Known rows, with every way that one mark hangs from another
kodulo(kufo(setu)): -.18 .08 .05 .08 -.11 .17 .05 .17 .05 .00 .07 -.06 -.10 .18 -.13 .03 .00
 .32 .18 -.02 .01
romud(kodulo(devegu kufo(setu)) tora): -.02 .28 .02 .06 -.16 -.13 .06 -.08 -.01 .08 -.04 -.07 -.06 .17 -.19
 -.03 .03 .10 .33 -.31 .08
setu(devegu(tora(romud)) kufo zaramor): -.07 -.19 .26 -.06 .16 .26 -.02 -.67 .13 .08 -.06 -.06 -.17 -.11 -.30
 -.05 -.12 -.06 .01 -.19 -.06
kodulo(devegu): .04 -.02 .11 .09 -.13 .05 .09 .04 .06 .04 .04 -.01 -.21 .06 -.07 .21
 -.17 .18 .20 .16 .02
zaramor(setu(devegu(tora) kufo)): .10 -.17 .13 .01 -.07 .22 .05 -.28 .07 .00 -.16 -.03 -.12 -.03 -.20 .20
 -.17 .17 .09 -.21 .06
tora(devegu romud(kodulo(kufo(setu)))): .14 -.05 .24 .02 -.09 .11 -.10 -.03 .08 .07 .18 .11 .29 .03 -.26 -.07
 .29 .13 .13 -.08 -.25
kufo(kodulo(devegu(tora(romud))) setu(zaramor)): .10 .25 -.10 .11 .00 .19 -.06 -.14 .10 -.03 -.01 .05 -.08 -.39 -.22 -.17
 -.03 .43 .14 .17 .05
zaramor(setu(devegu(tora(romud)))): .04 -.20 .15 .03 -.09 .25 .04 -.32 .06 .00 -.13 .06 -.02 -.07 -.16 .27
 -.19 .25 .06 -.09 .02
kufo(kodulo): -.02 -.19 -.03 .20 -.01 .22 -.02 -.36 .08 -.01 -.02 .02 -.19 -.02 -.13
 .13 .03 .34 .14 .00 .19
tora(devegu(kodulo(kufo(setu(zaramor)))) romud): .10 -.09 .12 .04 -.05 .18 -.05 -.02 .12 .10 .15 .07 .25 -.07 -.21 -.17
 .17 .16 .24 -.02 -.33
kufo(setu(devegu(tora(romud(kodulo))) zaramor)): -.09 .04 .17 .00 .07 .25 -.05 -.53 .10 -.01 -.04 .05 -.01 -.36 -.24 -.02
 .02 .29 .06 -.02 .08
tora(devegu romud(kodulo)): .23 -.21 .32 .04 -.05 .14 -.10 -.20 .09 .08 .16 .14 .27 -.01 -.24 .01
 .26 .10 .11 -.08 -.19
devegu(tora(romud(kodulo))): .18 -.26 .16 .12 -.05 .27 -.08 -.13 .05 -.03 -.02 .01 .01 -.26 -.08 .05
 .07 .18 -.03 -.30 .18
setu(devegu(tora) kufo zaramor): -.13 -.18 .21 -.05 .13 .23 .00 -.67 .13 .06 -.11 -.09 -.25 -.10 -.27
 -.04 -.13 -.04 .09 -.19 .07
romud(kodulo(kufo(setu)) tora): -.05 .12 .08 .09 -.11 -.01 .03 -.24 -.01 .07 -.06 -.06 .00 .19 -.19 -.05
 .11 .16 .27 -.43 .16
romud(kodulo(devegu(tora) kufo(setu))): -.06 .19 -.07 .08 -.17 -.06 -.02 .08 .02 -.02 -.04 -.08 -.12 -.08 -.11
 -.03 .15 .16 .22 -.14 .16
setu(devegu(tora(romud(kodulo))) zaramor): -.21 -.20 .21 -.01 .10 .22 -.04 -.79 .10 .05 -.09 .03 -.09 -.18 -.22 .03
 -.08 .06 .06 -.07 .04
setu(kufo(kodulo(devegu romud)) zaramor): .09 .08 .01 .05 .03 .08 .02 -.21 .09 .09 -.02 -.09 -.24 .24 -.24 -.22
 -.10 .11 .10 .09 -.06
devegu(kodulo(kufo(setu)) tora): -.05 -.09 -.25 .17 -.12 .22 -.02 .09 .05 -.04 -.12 -.13 -.13 -.40 .00
 -.11 .10 .25 .24 -.34 .26
kodulo(devegu kufo romud(tora)): -.05 .28 -.08 .05 -.30 -.05 .17 .51 -.05 .14 .09 -.09 -.14 .67 -.07 .01
 -.25 .02 .11 .03 -.16

Rows
.10 .07 -.13 .16 -.13 .10 .06 -.08 .01 .07 .00 .01 -.18 .21 -.13 .07
 -.12 .22 .08 .07 .07 -> kufo(kodulo(devegu romud(tora)))
.12 -.12 .11 .06 -.08 .19 -.05 .03 .11 .09 .16 .07 .25 -.09 -.20 -.08
 .20 .16 .21 -.07 -.30 -> tora(devegu(kodulo(kufo(setu))) romud)
-.01 -.21 -.01 .07 -.11 .20 .05 -.38 .06 -.01 -.22 .01 -.09 -.18 -.11
 .22 -.14 .26 .19 -.16 .12 -> zaramor(setu(devegu(kodulo tora)))
-.11 .24 -.11 .05 -.28 -.03 .14 .56 -.03 .09 .11 -.09 -.19 .59 -.03 .04
 -.17 .07 .05 .21 -.16 -> kodulo(devegu kufo romud)
-.03 -.14 -.30 .17 -.19 .20 .01 .20 .00 .01 -.11 -.15 -.14 -.08 .06 -.12
 .05 .14 .10 -.30 .22 -> devegu(kodulo(kufo romud) tora)
-.02 -.17 -.03 .05 .03 .26 -.03 -.52 .08 .02 -.09 -.07 -.27 -.11 -.23
 .13 .01 .00 -.10 -.26 .16 -> setu(devegu(tora) kufo(kodulo(romud)))
-.05 -.02 -.03 .06 -.03 .29 .00 -.32 .07 -.03 -.07 .00 -.08 -.41 -.14
 .11 .05 .31 .03 -.08 .18 -> kufo(setu(devegu(kodulo(romud) tora)))
-.10 .00 .07 .02 .07 .28 -.03 -.52 .12 .00 -.07 .02 -.03 -.46 -.21 -.04
 .00 .31 .11 -.03 .06 -> kufo(setu(devegu(kodulo tora(romud)) zaramor))
-.03 -.02 .15 .03 .01 .28 -.04 -.42 .08 -.04 -.02 .05 -.01 -.40 -.21 .15
 .08 .30 -.01 -.11 .13 -> kufo(setu(devegu(tora(romud(kodulo)))))
-.17 .04 .20 .00 .07 .24 .02 -.53 .12 .01 -.02 .04 -.08 -.18 -.24 .05
 -.07 .34 .13 .13 .04 -> kufo(setu(devegu zaramor))
-.08 -.07 -.19 .15 -.15 .09 .09 .00 .00 .10 -.06 -.12 -.12 .27 -.03 -.04
 .00 .13 .19 -.23 .04 -> devegu(kodulo(kufo romud(tora)))
.20 -.10 .16 .07 -.16 .20 .07 .07 -.01 .12 .09 .03 .07 .40 -.11 .04 -.08
 .13 .03 -.10 -.01 -> kodulo(romud(tora(devegu)))
.00 .10 .16 .03 -.04 .03 -.02 -.12 .06 .06 .08 .02 .03 .08 -.20 -.03 .07
 .16 .07 .01 -.19 -> tora(romud(kodulo(devegu kufo(setu(zaramor)))))
.07 -.18 -.10 .16 -.10 .15 .08 -.20 .02 .09 -.09 -.07 -.10 .08 -.03 .02
 -.01 .18 .14 -.21 .13 -> devegu(kodulo(romud(tora)))
-.18 -.07 .06 -.01 .14 .16 .01 -.79 .11 .10 -.08 -.05 -.28 .17 -.32 -.06
 -.08 .01 .02 .03 -.05 -> setu(devegu kufo(kodulo(romud)) zaramor)
-.38 -.22 -.03 .07 -.01 .13 .06 -.62 .09 .06 -.09 -.05 -.24 -.05 -.13
 .25 .00 .08 .20 -.10 .06 -> setu(devegu(kodulo(kufo)))
.06 -.15 .18 -.01 -.05 .17 .08 -.36 .08 .03 -.14 -.01 -.12 .12 -.23 .24
 -.17 .18 .12 -.12 -.03 -> zaramor(setu(devegu kufo))
.00 -.20 .01 .10 -.14 .11 -.01 .00 .09 .08 .06 -.01 .05 .01 -.11 -.04
 .17 .13 .38 -.07 -.05 -> tora(devegu(kodulo(kufo)))
-.18 -.02 -.15 .13 -.06 .11 .04 -.13 .08 .03 -.07 -.10 -.14 -.07 -.08
 -.11 .07 .28 .32 -.09 .05 -> devegu(kodulo(kufo(setu(zaramor))))
.15 -.32 -.07 .18 -.04 .30 -.05 -.17 .07 -.01 -.10 -.04 -.04 -.47 -.01
 -.01 .07 .19 .08 -.35 .17 -> devegu(kodulo tora(romud))
